Each row was made from one path, in order. Every step used is in the known rows, and no mark comes twice. Write each row's path.
Known rows:
f, e, b, h, n, t: [-34.1  31.6  28.9  -3.2   3.7  16.3  40.8 -25.5   5.8 -38.8  29.9  22.7
   3.1   5.8   2.7  -3.3 -36.0  13.7  20.6   4.4  19.6  -1.4 -22.8]
e, b, h: [-21.1   8.5  10.7  20.7   4.9   5.7  26.9   2.5  -1.6 -24.8  39.0   0.2
  -2.3   0.9 -12.9   9.0 -22.4  16.1  -8.0   1.1   8.1  20.7  -9.8]
j, n, t, b, h, f, g: [-15.9   5.0  45.9 -35.5  27.1 -11.3   7.5 -23.1  -7.3 -26.8  40.3  28.7
 -17.2 -16.9   1.3   2.8 -13.6  20.9  28.9 -19.7   7.5  32.9 -41.3]
h, f, e, b, t: [-20.6   6.3 -18.3  13.6   5.6  -4.3  18.9 -16.4  15.2 -35.0  27.2  14.6
  -6.7  -0.4  -7.4   0.2 -42.5  37.8   7.6 -18.9  12.8  26.5 -24.5]
h, n, e: [  0.3  12.3  -5.6  -1.0  -9.1  -0.6  26.9  -4.4   4.0 -42.0  13.5  22.3
   7.8 -10.6 -19.8  -6.5 -34.1   1.4   5.9 -13.3  13.7   3.4 -18.8]
t, n, e, b, h, f, j: [-18.3   8.2   0.4   7.7  -2.9 -12.8  20.6  30.8  -6.6 -11.8  42.2  20.2
 -16.3 -23.7 -35.1  22.5 -20.5  24.9 -33.4  -8.3   3.6  36.9 -21.1]
w, b, h: [-12.5   8.3   5.2   1.9  -2.3   4.2  15.2  -4.5  -0.7 -22.6  35.8  18.7
  -4.2 -16.8 -13.3   2.6 -14.3  19.0  -7.9 -22.2  13.4  21.1 -14.0]
b, h: [-11.3   7.6   9.6  -0.5   4.8   2.1  14.7   6.6 -10.7 -23.3  25.5  18.3
   2.2   4.8  -9.2  -1.8 -19.8  16.8  -5.4  -1.0   8.4  15.8  -5.4]
f, j, b, t, n: [-28.3  39.0   1.9  24.9  -6.1  13.4  19.6 -10.4  15.5 -37.5   5.1  40.7
  -8.6 -17.8  -2.2   9.2 -36.2   4.0 -19.6  12.2 -21.2  13.7  -6.5]
e, b: [-19.2   7.6  -4.6  26.4   9.0   6.8  35.7  -9.2  14.3 -25.7  29.4   3.9
  -0.3  -1.4 -17.6   1.7 -33.4  11.4  -7.4  -1.4   6.2  15.6 -16.8]
w, b, h, n, e: [ -1.4  11.8   4.7  -3.9 -20.7  -0.9  18.1  -3.3   0.1 -40.8  32.1  17.4
  -0.8 -31.1 -18.8   4.4 -18.1   7.7   4.9 -32.1  20.8  13.8 -20.7]
w, b, t, n, e: [ -5.1   6.9 -15.3  14.6  -8.1 -11.4   9.5   5.3  22.0 -50.8  -2.2  37.8
   1.7 -33.4 -21.5  -5.2 -25.6   8.7 -13.4 -20.8  -4.9  27.2 -29.5]
h, f, t, b: [ -8.0   8.9   0.1  -5.9  26.6 -10.5  21.3 -12.9  11.7 -28.9  37.1  45.4
 -15.7  -1.5  -7.1  -6.4 -35.4  23.2   6.7 -19.4  14.3  21.3 -29.0]
w, b: [-12.0   8.0 -10.0   9.0   1.2   6.9  25.3 -15.9  15.3 -22.3  26.4  23.1
  -2.4 -18.1 -17.4  -2.5 -24.9  13.4  -9.0 -24.8  11.6  15.9 -20.0]
f, j, b: [-27.7  35.1   4.1  15.5  -4.6  11.8  28.7 -13.6   4.7 -23.0  32.4  22.4
 -17.8 -11.3  -2.1   2.9 -35.0  10.3 -13.2   1.1  -7.6  17.3  -5.6]
t, n, e: [  2.7  11.5  -7.1   5.9  -0.7  -8.8  19.8  22.6   6.0 -33.2  -2.4  38.4
   4.0 -15.6 -26.5 -12.5 -26.2   4.7 -16.6  -6.7  -0.8  17.2 -24.6]
n, t, b, h: [-13.4  11.3  42.9 -10.1  30.5  -6.8  17.6  -6.9  -0.7 -39.7  30.6  25.5
  -2.0  10.1   5.3 -12.7 -28.1  11.6  19.8   9.5   1.5  22.7 -11.7]
b, h, n, e: [ -1.0  11.9  10.2  -6.4 -13.0  -2.4  16.6   7.7 -11.1 -41.8  23.0  18.0
   5.7  -9.9 -15.3  -0.6 -23.1   6.6   5.8 -10.4  14.5   8.2 -12.3]
n, t, b: [-12.4  11.6  27.7  -3.8  34.1  -4.9  27.5 -19.8  14.5 -39.9  21.5  30.5
   0.2   8.3   1.0 -18.0 -38.2   8.1  19.6   6.5  -0.8  17.2 -19.2]
b, h, n, t: [-20.4  21.1  32.4 -15.5  13.2  10.4  29.3 -14.3  -4.4 -35.4  25.1  37.3
  13.9   6.5  -5.0   1.2 -24.5   3.4   9.7  12.2  21.6  -1.1 -12.9]
j, n: [-16.7  16.2   1.5  -4.3   9.7  10.4  18.1 -17.0  -3.3 -24.9   9.7  23.7
   4.1   0.4 -10.2  -0.3 -15.7   4.5  -2.2   1.5   1.8   5.7 -36.7]

Which path is each row?
[-28.6  35.2  18.7   9.1  -8.7  10.2  18.4  -1.5 -10.9 -22.8  42.8  18.8
 -20.5  -9.3   2.8   9.1 -23.9  14.8 -12.8   4.2  -5.4  22.5   1.2] -> f, j, b, h
[-44.8  12.1  -5.6  15.5  -2.7  -5.3  16.9 -10.4   4.1 -48.3  18.9   0.9
  -9.6  -8.4  -6.5  14.3 -29.1   8.7 -10.1  12.8 -21.5  30.6 -40.7] -> f, j, n, e, b, t
[-24.5  21.7  -9.5  26.3  -0.8  11.9  26.3 -13.6  25.7 -41.0  -7.5  26.0
   4.0  -3.3  -5.5  -4.8 -41.6  15.7  -0.6  -0.7  -8.4   7.7 -22.9] -> f, e, b, t, n
[-36.3  20.2   0.9  -9.2   6.6  14.4  21.6 -20.4  -6.3 -12.7  16.5  22.2
  -3.5   1.7  -7.6  11.2 -21.6   7.1 -15.7   9.3 -10.6   6.3 -30.0] -> f, j, n
[-14.1  13.8 -16.0  17.5   4.1   1.0  21.3  -9.3  21.9 -30.6   8.7  32.2
  -1.6 -11.3 -15.7   4.1 -39.2  30.0  -4.6 -15.8   7.5  17.6 -27.2] -> h, f, e, b, t, n
[ -8.8  12.0  -5.2  21.0  -8.9   1.9  39.6  -7.3  15.0 -43.5  27.2   3.6
   3.5 -15.7 -24.3   3.5 -36.6  -0.1   4.3 -11.6  13.0   8.4 -24.5] -> h, n, e, b
[  3.4   9.0  12.9 -17.7   9.5  -7.4   5.4  -8.1  -6.6 -22.3  37.5  20.0
 -16.2  -0.7   0.0  -9.5 -30.9  39.5  24.6 -30.7  11.7  23.7 -14.7] -> t, b, h, f, e
[-17.9  44.8  42.3   0.9   2.9  13.6  28.9 -17.6  -1.6 -46.3  34.4  38.7
  -0.3  -8.4   4.5   0.2 -23.6  -0.8  16.5   7.9  19.0   4.5 -13.5] -> j, b, h, n, t
[-18.5  39.2  17.5   3.1 -26.8   5.1  20.9   0.0 -11.4 -41.0  40.5  17.7
 -17.2 -23.0  -3.2   9.8 -28.5   4.6  -0.6  -5.3   0.8  15.3  -6.1] -> f, j, b, h, n, e
[ -3.8   7.7  -9.7  10.8  -0.6 -12.7   7.9  16.8  10.8 -52.1 -12.1  37.5
   8.3 -11.8 -18.1  -9.9 -31.7   6.3 -11.1   0.5  -9.9  21.5 -21.2] -> b, t, n, e
[ -3.1  -2.4   4.1   3.7  -8.0 -17.6  18.0  25.4   3.2 -19.6  36.1  17.8
 -17.1 -42.2 -33.4  10.2 -19.1  24.3 -13.6 -35.3  11.6  40.7 -27.2] -> t, n, e, b, h, f, g
[-15.5  34.7  11.2   2.6   4.5  -6.8  14.3   7.4  -9.6 -31.1  52.5  51.9
 -24.5 -14.4  -2.3   2.8 -16.7  26.3  -6.7 -15.9  24.2  30.8 -23.1] -> j, b, h, f, t
[-11.7  17.7 -11.5  -3.9  18.6  -1.0  25.6   6.3   8.5 -14.6  15.0  72.5
  -3.7 -10.1 -24.0   1.1 -25.1  17.9 -26.7 -10.0  19.8  10.3 -32.6] -> h, f, t, n
[  1.3  15.2  27.1  -2.4   3.7  12.2  21.4 -23.2   1.3 -36.1  27.2  10.0
   5.1  -2.0  -1.7   4.7 -30.3   3.4  25.7  -9.7   6.0  -4.8  -2.5] -> t, b, h, n
[-22.1   4.6   2.0 -14.9   7.4  -2.7  12.2   6.0 -19.2  -0.4  48.0  22.7
 -11.3  -0.4 -18.3  17.4 -21.7  32.9 -22.7  -7.6  11.0  25.5  -3.9] -> b, h, f, j
[-11.5  12.6  -6.2  14.4   7.9   6.2  15.7  -2.6  14.1 -37.9 -11.9  40.0
  13.8  -2.1 -13.5  -0.5 -30.9   5.6 -13.5   7.0  -7.7   6.7 -12.7] -> b, t, n
[-18.7  19.5  35.1 -13.9  34.8   1.0  21.1 -30.0   7.8 -41.8  14.8  31.1
  -0.7   4.6   5.0 -10.7 -22.7   0.4  23.4  11.6  -5.5  12.5 -43.6] -> j, n, t, b
[-12.1   3.9  -8.3  23.8  -0.3 -11.7  29.2  10.1  10.7 -39.2  29.4   2.1
  -6.3 -10.8 -22.3  -6.7 -32.0  11.5  -6.0  -8.6   4.2  30.4 -25.5] -> n, e, b
[-23.2  18.9   4.3  11.2  13.5   0.3  28.1  14.4   3.2 -16.3  36.7  49.6
  -9.6 -12.3 -24.7  16.5 -16.6  22.2 -26.8  -5.5  21.0  20.5 -30.6] -> e, b, h, f, t, n
[-17.2  15.5  13.5  17.1  -4.0  18.7  37.0 -15.7   2.4 -30.4  36.5   1.9
   7.1  -5.7 -15.5  18.8 -25.8   4.0   3.1  -2.2  17.7  -1.0  -8.4] -> e, b, h, n
[ -6.3  11.7  -5.7  27.0  -1.5  -5.1  31.4  19.0  18.2 -34.5  11.3  19.9
  -0.3 -20.1 -30.4  -2.8 -28.7   4.4 -17.7  -3.9  -1.7  21.1 -28.8] -> t, n, e, b
[ -9.5  12.1  43.4 -29.9  36.0 -11.4   4.7 -13.9 -11.9 -31.7  39.1  32.9
  -7.5  -0.6  -2.2   4.3 -10.1  19.7  21.6  -1.0  12.3  28.7 -41.3] -> j, n, t, b, h, f
[-12.1  11.6 -11.6  17.9   0.3   6.7  15.7 -14.4  25.9 -37.0  -2.3  40.0
   7.8 -24.1 -17.1   3.5 -26.3   7.7 -15.4 -14.2  -2.2  12.2 -21.7] -> w, b, t, n
[ -8.6  35.9   3.5  29.2  -2.6   8.9  15.4  -5.2  17.3 -49.2  -1.6  41.5
   0.8 -19.0  -4.0  -0.8 -30.2   1.5  -5.9   2.3  -8.9  13.9 -12.7] -> j, b, t, n
[ -8.6  21.0  20.8  -8.7  -0.8  -7.1  19.6  -5.4   0.2 -57.0  28.2  33.6
  -9.0  -7.0   2.8  -7.9 -31.3   3.4  21.6 -10.6   6.9   8.4 -24.4] -> f, t, b, h, n, e
